What can hang from each mark
q_271: q_253
q_253: q_82 q_271 q_424 q_509 q_958
q_424: q_253 q_858
q_82: q_253
q_131: q_858
q_509: q_858
q_921: q_253
q_301: q_253
q_858: q_131 q_271 q_301 q_958

Every row comes from one small tree of marks. Brackets hold a mark, then the marks that hang from it, in the order of their numbers. Every link used is in the known rows. Which tree was each row made from?
Known rows
[q_424 [q_253 q_82 q_509 q_958] [q_858 q_271]]: [ 33.0  17.3  -6.1 -10.3  12.8   1.6  18.2  -1.5 -12.0  30.9  16.8 -11.8
 -10.6  12.7   7.0   4.2  -9.1  -0.6   2.3  -2.7   9.4  11.5 -23.0  -5.3
 -11.5  -8.1 -25.5  -3.4   0.3  22.4]
[q_509 q_858]: [ 13.1   6.3   3.7  -4.0  -2.6  -4.6  12.2  -1.4   1.9  21.2 -12.0  -5.9
   0.3   2.1  -1.9  -3.4  -1.3   2.3   8.5  -5.8  -0.1  -2.6   5.5  -1.1
   3.1  -2.5  -4.0  -5.2   0.1  -5.5]
[q_424 [q_253 q_82 q_271 q_509] q_858]: [ 22.4   9.5  -8.0  -7.5  15.4  20.5   3.0  -2.1  -8.8  10.6  11.7  -8.3
 -10.5  16.3  16.5  -4.7  -7.9   0.9   1.5  -4.2  15.1  10.0 -20.0 -15.0
 -16.1 -23.9 -19.6  -4.8   0.8  25.1]
[q_921 [q_253 q_82 [q_424 [q_858 q_301]] q_509 q_958]]: [ 31.4  19.2  -3.0  -4.5  -4.0   5.8  21.8  -5.3 -10.0   5.6  15.3 -12.6
  -3.3  20.0  20.5  22.0  -2.1   2.2  11.1   7.0  16.2   2.1 -23.9  -6.6
 -15.5 -23.8 -39.2  -4.2  -1.0  27.1]
[q_131 q_858]: [  1.2   7.4   5.0  -1.1  -9.8  -6.0   6.4  -0.9   6.2  14.2  -1.3  -2.2
   1.4   6.5  -6.2  14.4   0.9  -1.9   6.6  -9.4   2.4   0.4  -6.0   5.5
   1.3   7.2 -16.2  -5.3  -1.8  -6.7]
[q_253 q_424 [q_509 [q_858 q_131 q_271 q_301]] q_958]: [ 36.9  13.1   3.7  -2.5  -1.9 -11.3  25.4  -3.4  -4.5  33.9  11.5 -14.1
  -5.3  19.6   6.1  30.6  -5.1   3.1  11.8   1.6   8.9  -0.7 -24.6   3.0
   5.1   9.2 -54.9   1.3   4.5   0.9]
[q_131 [q_858 q_271 [q_301 q_253] q_958]]: [ 13.8  13.8  16.6   9.7 -20.8  -6.9  28.4   5.9   7.1  26.7   9.2  -5.0
   0.1  14.0 -14.0  36.7  -8.6   5.1  20.3  -2.9  16.6   2.9 -21.0  10.3
   4.8  14.4 -22.1  -5.2  -1.6  -7.1]
[q_253 q_958]: [ 11.9   9.8   1.0  -6.5   1.8   1.9   2.4  -1.1  -3.3  12.0   4.4  -4.9
  -4.0   4.7  -1.8  14.4   3.3  -0.3   4.2   0.3  -0.4   0.9  -7.3   2.3
   2.8  -9.3 -16.2  -4.6  -2.0  -0.6]
[q_82 [q_253 q_271 q_424 q_958]]: [ 18.5   8.9  -1.1   0.7   2.4  12.8  -5.4  -2.6   0.6   2.6  -6.2  -5.7
  -6.6  16.2  11.2  17.5   4.3  -4.0  -2.7  -2.9   4.0   2.8  -8.3  -9.7
 -10.7 -21.7 -39.5  -5.8  -1.9   0.3]
[q_509 [q_858 q_131 [q_271 [q_253 q_82]] q_301 q_958]]: [ 23.1  17.9  15.9   3.4 -11.2 -21.9  26.5   6.2   3.6  51.9  13.6 -11.3
  -6.4   8.1   4.2  28.6 -18.8  -1.5  16.5  -6.7  35.5   9.2  -5.2  -4.9
  23.4  18.9 -47.7   2.2   1.0  -3.3]
[q_253 q_271 [q_424 [q_858 q_301]]]: [ 17.4  17.6   2.1   3.8   0.7   6.1  10.8  -3.2   3.2   4.8   7.3  -5.4
  -6.5  16.8   7.6  12.4  -2.0   7.1   4.0   3.5  -2.2   7.1 -18.8 -13.1
 -10.5 -11.9 -32.4  -2.4  -4.2  -0.8]
[q_921 [q_253 q_82 q_271 q_424 q_958]]: [ 19.8   5.6  -8.8  -6.1   5.1   8.4   0.6  -1.3 -12.0   5.0  -1.6  -9.9
   1.0  19.4  21.6  21.0  -0.8  -3.6   5.6  -0.4  14.7  -1.1 -11.5  -9.9
  -5.1 -30.9 -47.3  -7.3  -2.9  15.3]
[q_82 [q_253 [q_424 [q_858 q_301]] q_509 q_958]]: [ 30.7  22.5   2.8   3.4  -6.8   9.0  18.4  -6.3   2.7   3.2   6.6  -8.1
 -10.7  17.0  10.5  19.6   2.7   1.2   2.8   4.1   2.6   5.3 -20.8  -8.2
 -21.7 -16.6 -30.6  -2.9   0.3  13.6]
[q_301 [q_253 q_271 [q_424 q_858]]]: [ 18.1  17.0  -3.9   1.6   7.2  19.9  12.1   1.1   0.0  10.1  11.3  -7.3
  -3.8  11.4  12.4  -0.7   0.6   7.2   7.1  -2.2  -0.1   5.3 -29.8 -14.7
 -14.3 -24.3  -8.9  -9.1  -5.1   6.3]
[q_131 [q_858 q_271 q_958]]: [  9.7  10.8  11.8   3.1 -12.4 -20.8  21.4   4.0  10.7  32.9  -6.9  -3.3
   2.9   8.8 -15.3  25.2  -7.1  -4.7   9.9  -9.4  11.9   3.1 -10.5  13.4
   6.8  15.1 -24.2  -3.2   0.9 -13.2]
[q_509 [q_858 [q_271 q_253]]]: [ 14.5  12.6   5.3  -2.3   4.1 -12.3  23.6   0.2   4.5  38.6  -8.3  -6.3
   0.1  -1.6  -1.0  -2.8 -11.5  -4.8  14.5  -8.0   3.0   6.9   4.9  -5.3
   6.9  16.5 -24.2  -4.1  -1.5  -9.3]
[q_271 [q_253 q_82 q_424 [q_509 [q_858 q_301 q_958]]]]: [ 26.4  19.3   8.9  -5.1 -11.6  -3.7  18.9   0.0  -5.4  37.7  13.6 -11.9
  -3.8  12.1  15.8  20.5  -9.3   4.4  11.8  -1.4  28.8  -1.0 -10.3   0.0
  -8.3  -3.9 -54.0   0.4   1.8  25.3]
[q_271 q_253]: [  2.3  15.5   4.2  -0.8   6.4   1.7   6.2  -0.5   5.2  16.4   5.2  -2.2
  -2.2  -1.9   1.4   4.0  -1.7  -6.7  10.4  -3.0   1.3   6.4  -0.7  -7.6
   2.9   4.7 -11.2  -5.0  -4.3  -1.1]
[q_82 [q_253 q_271 [q_424 q_858] q_958]]: [ 23.3  17.2  -2.0   2.2   1.1  12.4   4.3  -2.4   2.2   4.9  -5.3  -6.7
  -8.1  15.6  14.0   7.3   1.6  -3.3  -3.8  -6.1   2.0   8.6 -16.1 -15.7
 -17.2 -25.2 -29.9  -5.0  -2.2   1.0]
[q_271 [q_253 q_82 [q_424 [q_858 q_301]] q_509 q_958]]: [ 26.5  28.6  -1.9  -7.2   0.3   7.0  16.0  -3.0 -10.6  22.6  30.3 -12.1
  -9.7  10.8  19.6  19.9  -5.6   2.4   5.9   2.8  14.9   8.1 -27.6  -8.0
 -16.8 -13.8 -53.4   0.5  -2.7  28.5]
[q_131 [q_858 q_271]]: [  5.6   8.9   5.3   0.8  -6.8 -16.1  18.3   0.6   7.9  23.7  -7.7  -3.5
   1.1   6.4 -14.0  17.3  -5.5  -3.6   9.3  -8.6  -0.5   3.2  -8.4   9.2
   4.5  17.7 -25.6  -4.3  -1.2 -16.4]
[q_253 q_271 q_424 [q_509 [q_858 q_131]] q_958]: [ 32.8   4.2  -6.1  -8.8   6.0   9.2   3.5  -3.1  -8.7  23.5  -0.2 -12.5
  -4.5  20.8  20.6  16.5  -1.3   0.8   1.8  -7.8  13.7  -1.4 -28.2  -3.1
  -1.3 -14.4 -49.4  -0.6   6.5   9.7]
[q_858 q_131 [q_271 [q_253 q_82 q_509]] q_301 q_958]: [ 19.6  18.9  12.8   2.3  -3.0 -12.6  23.7   4.7   3.9  37.0  21.9  -9.5
 -10.1  12.5   3.1  38.0 -14.6  -6.0  17.0   3.4  36.7  11.1 -19.3  -1.8
  15.7  14.0 -50.3   2.4   2.7   6.7]
[q_131 [q_858 [q_301 [q_253 q_271]] q_958]]: [  9.8   8.0  12.5   8.0 -19.3  11.9   7.8   5.4   2.1   7.0   5.6  -4.9
  -2.2  20.2  -2.2  33.3  -6.7   8.5  16.0  -2.8  21.3   2.2 -26.0   1.6
  -0.3  -6.4 -26.3  -5.4  -0.5  -0.5]

Which tree is each row?
[ 17.3  12.6   4.3  -1.0 -15.6  -1.5  21.3   4.4  -8.9  24.9  16.8 -12.8
  -3.5  14.1  -4.5  40.0  -9.2   8.7  15.3  -2.6  19.6   2.2 -23.2   6.6
   1.0   5.7 -47.9  -4.6  -3.4   3.6]
[q_131 [q_858 q_271 [q_301 [q_253 q_82 q_958]]]]
[ 33.2  22.3  -5.3  -5.0  10.5   9.4  31.8   0.1  -5.6  25.9  20.7 -11.1
  -4.5  12.2   6.2  10.7  -2.0   3.9   8.7   3.0   1.1   4.1 -41.0  -0.3
 -18.5 -11.3 -16.3  -7.0  -0.9  16.6]
[q_301 [q_253 [q_424 [q_858 q_271]] q_509 q_958]]
[ 23.2  11.2  -7.0  -0.4   9.4  12.7  17.0  -5.6   1.7  -2.1  -5.7  -5.1
   0.0  20.0  19.9  -1.4  -2.6  -7.2   9.2   0.6   3.7   4.1 -23.1 -14.3
 -18.2 -25.3 -19.1  -7.6   0.0  13.7]
[q_921 [q_253 q_271 [q_424 q_858] q_509]]
[ 28.1   2.1   0.5  -4.9  -3.0  16.2  13.6   6.5  -6.8  26.3   5.8 -13.6
  -7.1  17.9  18.3  15.2 -10.8   5.7  12.3  -7.6  42.0  -0.7 -27.3  -4.4
   2.4 -21.2 -28.9  -3.5   8.0  19.0]
[q_301 [q_253 q_82 q_271 [q_509 [q_858 q_131 q_958]]]]
[ 27.9  18.8   7.4  -0.5  -2.4   5.2  13.7  -0.9  -4.1  17.7  22.4  -8.8
 -11.3  17.1   6.6  14.3  -6.4   5.9   7.9   4.0  23.3   7.9 -18.4  -5.5
  -9.9 -11.8 -13.3  -2.3   1.7  29.4]
[q_424 [q_253 q_82 q_509] [q_858 q_301 q_958]]
[ 30.6   9.6   7.6   1.1  -1.1  -1.1  33.1   5.2   4.1  39.9   3.7 -10.4
  -2.7  11.7   0.4  14.1  -8.9   2.1  18.2  -5.7  25.4  -0.1 -25.8   3.8
  10.6   5.3  -8.6  -5.1   7.1   3.8]
[q_301 [q_253 [q_509 [q_858 q_131 q_271 q_958]]]]
[ 24.0  30.3   7.2  -0.8  -6.1  -1.7  23.7   0.2  -1.1  28.6  27.2  -9.5
  -7.8  11.5  13.7  22.2  -7.7   2.3  10.5   2.6  23.8   8.3 -24.2  -6.0
 -13.1  -7.9 -43.4   0.3  -1.4  26.3]
[q_271 [q_253 q_82 [q_424 [q_858 q_301 q_958]] q_509]]
[ 21.6  16.9  -2.6   2.9   4.0  -8.9  19.5   0.0   4.8  17.5  19.2  -9.6
   0.2  11.8  18.7   6.2   1.1  -6.1  10.4  -5.8  20.1   5.6 -19.3 -16.1
   3.3 -12.4 -14.0  -6.8  -3.9   7.8]
[q_921 [q_253 q_82 [q_424 [q_858 q_131]]]]
[ 24.2   6.6   9.3   0.7 -12.6   2.8  18.0  -1.0   8.7  16.6 -22.6  -5.1
  -2.9   9.9   2.7   4.7  -2.8  -3.1   8.3  -6.6  19.1  -2.6   4.0   1.2
  -8.1 -10.0  -9.0  -4.3   7.0   5.4]
[q_82 [q_253 [q_509 [q_858 q_958]]]]
[ 23.6   7.5 -11.6 -13.2   8.3  15.0   0.0  -2.1 -14.7  13.8  10.0 -11.5
  -6.1  19.4  17.8  21.9  -0.9   2.2  -1.0   2.1  13.6  -1.5 -23.9  -2.3
 -15.0 -30.3 -59.4  -2.0   1.3  24.4]
[q_253 q_82 q_271 q_424 q_509 q_958]
[ 31.6  24.6   0.5  -2.5   2.4   1.1  37.7   5.0  -1.3  37.0  21.6 -12.4
  -3.5  11.6   6.0  13.5  -7.0   5.3  10.2   1.8  21.8   3.4 -35.2   0.3
 -15.8 -14.5 -21.3  -5.9   0.4  24.0]
[q_301 [q_253 q_82 [q_424 [q_858 q_271 q_958]] q_509]]
[ 18.3   9.7  -8.1 -10.5   4.9   8.9  -3.9   0.1 -12.4  17.5   9.4 -10.9
  -4.6  14.8  15.5  21.8   0.3   4.0  -2.6   0.2  10.1   0.2 -16.8  -4.8
  -5.7 -25.5 -56.1  -3.0  -2.8  13.3]
[q_253 q_82 q_271 q_424 q_958]
[ 24.2  17.1  10.8   5.9 -16.2  -5.3  29.8   3.0   3.3  27.2  20.5  -8.2
   0.4  21.1  -4.8  40.2  -5.3   6.3  19.0   1.4  16.5  -2.5 -35.3  13.1
  -9.8   8.1 -37.9  -4.9   1.5   8.5]
[q_131 [q_858 q_271 [q_301 [q_253 q_424 q_509]] q_958]]
[ 35.6   9.2   8.9   3.8 -10.0  -5.2  22.3  -2.3   4.4  20.4 -10.1 -10.7
 -10.5  18.6   3.2  25.8  -8.3  -2.5  10.4  -3.1  20.3   4.3  -9.3  -2.8
   6.2   4.8 -42.9   0.2   6.3  -7.7]
[q_82 [q_253 [q_509 [q_858 q_131 q_271 q_301]] q_958]]
[ 34.7  22.4  -1.8  -6.9   0.3  -6.2  28.7  -2.5  -8.6  30.1  17.3 -13.8
  -7.9  17.8   6.0  27.1  -6.8   6.1   5.1   7.0   9.8   6.2 -27.8  -0.5
 -14.2  -6.8 -55.8   0.9  -1.2  15.8]
[q_253 q_82 [q_424 [q_858 q_271 q_301]] q_509 q_958]
[ 19.7   7.0  11.1   1.0  -7.5 -10.4  11.6   3.1   7.9  32.8  -1.3  -7.2
  -1.4   7.7   1.3  12.2  -3.5  -0.3  11.0  -9.4  19.2   0.2  -6.7   0.9
  18.8   2.6 -10.2  -2.3   4.1  -6.5]
[q_509 [q_858 q_131 q_958]]
[ 18.3   7.5   2.7   3.9  -0.1  23.0   0.7   2.9  -5.5   1.0  18.6  -9.1
 -10.3  19.1   8.5  34.4  -1.9   7.8  13.9   3.7  17.4   5.7 -31.5 -10.2
  10.6 -13.2 -27.9  -4.9  -1.1  -2.5]
[q_858 q_131 [q_301 [q_253 q_271 q_958]]]
[ 19.3  10.3  -8.6  -7.9   5.9  21.7   0.0   2.9 -16.0  16.3  18.0 -12.4
  -3.7  15.6  17.4  19.9   0.7   8.6   3.7   0.4  15.4  -1.9 -25.6  -7.8
 -10.0 -31.3 -40.0  -7.3  -3.7  21.8]
[q_301 [q_253 q_82 q_271 q_424 q_958]]
[ 28.5  15.1  -0.6   0.8   5.6  13.8  -4.9   0.5 -11.4  11.3  27.9 -12.4
 -16.5  21.7  16.9  20.0  -7.1   4.0   1.8  -4.4  24.4  15.1 -28.2 -20.3
   6.8 -14.4 -37.5  -0.8  -1.8  11.5]
[q_424 [q_253 q_82 q_271 q_958] [q_858 q_131 q_301]]
[ 26.3  19.1   7.6  -0.3  -0.8 -25.3  24.8   6.0   3.2  62.5  19.3 -12.7
  -2.1   6.1  11.4  15.6 -13.1  -5.5   9.7 -13.1  31.1   5.6 -12.2  -4.4
  14.9  12.5 -50.0   0.0   0.6   4.8]
[q_509 [q_858 q_131 [q_271 [q_253 q_82 q_424]] q_958]]
[ 24.9  15.5  10.3   2.4  -3.0 -12.1  20.5   1.0  -0.7  37.7  10.0 -10.0
  -7.2   7.3   2.9  22.9 -12.8  -2.0  16.1  -6.8  16.0   9.9 -11.4  -5.6
  20.6  20.5 -46.8   1.5  -0.5 -12.8]
[q_509 [q_858 q_131 [q_271 [q_253 q_958]] q_301]]
[ 11.3   8.3   0.7   5.1   2.0   8.4   0.1  -2.3   9.6   1.0 -13.9  -3.1
  -3.8  13.7   8.7   7.6   4.1  -3.3   0.1  -2.3   5.0   1.9  -2.2 -12.7
 -11.5 -18.8 -27.0  -6.6  -2.1  -4.4]
[q_82 [q_253 q_271 q_424]]
[ 15.9  11.4  -5.1  -8.7   4.0   0.2  11.0  -2.9  -3.7  17.0   9.9  -8.9
  -2.8  10.2   9.7  14.8   3.0   1.6   4.9   3.9   8.9  -3.4 -12.4  -0.2
 -12.9 -15.1 -35.5  -3.4  -0.3  21.1]
[q_253 q_82 q_424 q_509]
[ 31.2   7.3   3.8  -6.3 -11.9   3.5  12.5  -0.6  -8.1  26.0  -0.7 -12.3
  -4.0  23.9  14.9  25.8  -9.5  10.8   7.1   1.4  27.0  -4.8 -14.1   0.9
 -10.9 -18.7 -62.2   0.7   4.8  19.5]
[q_253 q_82 q_271 q_424 [q_509 [q_858 q_301 q_958]]]
[ 17.5   4.7  -6.3  -1.4  10.0  12.1   8.3  -5.8  -1.3  -5.6 -10.4  -4.6
   2.1  20.2  18.1  10.5   0.8  -7.0  11.7   4.0   3.8  -1.8 -15.4  -7.5
 -13.1 -21.0 -28.8  -9.1   1.7  14.6]
[q_921 [q_253 q_271 q_424 q_509]]
[ 22.3  13.0  -1.2  -2.2   0.9   9.0   7.8  -5.6   1.3   4.6  -0.9  -6.2
  -4.7  13.5   9.8  16.4   7.4  -4.5   0.6   1.7   3.6  -1.2 -12.7  -2.0
 -16.9 -17.2 -27.5  -6.0   1.5  13.9]
[q_82 [q_253 q_424 q_509 q_958]]
[ 22.1  14.7   7.7   5.7   1.4   0.9  19.9   4.0  -0.2  18.6  22.5 -10.2
  -8.1  13.0  -3.0  35.0  -3.4   4.6  18.4   5.3  12.8   6.0 -28.0  -1.3
  16.8   6.2 -22.9  -3.9  -2.0 -10.0]
[q_858 q_131 q_271 [q_301 [q_253 q_958]]]
[  6.1  16.9  12.9   3.6  -9.7 -18.0  20.4   5.1  10.0  39.0   2.8  -2.6
   0.9   3.6  -9.6  20.6 -12.1 -10.0  14.1 -13.5  15.9   9.2 -10.7   7.5
   7.4  23.9 -29.9  -2.6  -1.4  -7.6]
[q_131 [q_858 [q_271 q_253] q_958]]
[ 14.6  21.8  18.1  10.6  -4.8 -17.7  22.9   4.6  13.2  34.1  16.4  -4.2
  -6.9   8.7  -4.6  33.7 -11.0  -6.5  18.0   0.1  21.0  12.8 -14.1  -3.5
  23.8  23.8 -32.0   0.4  -1.3 -13.0]
[q_858 q_131 [q_271 q_253] q_301 q_958]
[ 14.0  13.9  -4.3 -12.5   6.0  10.6   6.5  -0.6 -12.4  19.1  11.2  -9.2
  -8.0   4.3  14.0  17.3  -4.8  -4.5   7.8  -0.9  17.2   5.0 -12.6  -2.7
  -6.1 -11.6 -39.2  -2.5   0.4  23.6]
[q_271 [q_253 q_82 q_509 q_958]]
[ 23.8  14.7   3.7  -0.5  -8.0  24.0  19.7   4.0  -5.9   9.7  14.0 -10.0
 -11.2  19.7  11.5  22.7 -10.9  13.4  12.9   5.5  30.8   6.8 -32.0  -8.4
 -13.5 -28.6 -26.2  -3.8   2.0  22.7]
[q_424 [q_858 [q_301 [q_253 q_82 q_271 q_509]] q_958]]
[ 14.2   5.8  -6.0  -3.0   6.5   3.7   4.3  -1.2  -4.3   1.9  -2.2  -7.3
   3.2  16.9  18.7  10.9  -1.9  -4.5   7.4  -0.2  15.1  -1.3  -5.8 -12.1
  -4.9 -25.2 -36.5  -8.6  -3.4  10.7]
[q_921 [q_253 q_82 q_271 q_424]]
[ 16.1  20.1   8.0   9.1  -2.4  10.0  20.5   2.5   7.3   9.4  26.7  -7.3
  -8.8   8.3   2.6  14.0  -1.3   6.6  17.7   2.9  11.2   8.0 -28.6 -14.0
   6.5  -2.1   5.3  -5.8  -3.3  -2.4]
[q_424 [q_858 q_131 [q_301 q_253]]]
[ 15.7   3.4  -4.2  -4.8  17.6  21.8  -4.9  -4.4  -4.6  -0.7  -1.3  -4.1
  -8.5  16.1   9.5   2.6  -1.6  -0.9   6.5  -0.4   3.1   4.4 -13.9  -7.9
  -9.4 -14.7 -14.2  -7.0   2.2  15.3]
[q_424 [q_253 q_271 q_509]]
[ 11.9  11.5   6.7   2.0 -18.0  12.5   8.4   1.1  -5.5   6.4  16.2  -7.7
  -2.9  13.0  -2.1  33.6   0.5   8.2  13.9  -2.4   9.2  -0.4 -23.0   5.6
  -2.7   0.7 -22.6  -6.3  -3.6   1.5]
[q_131 [q_858 [q_301 [q_253 q_958]]]]
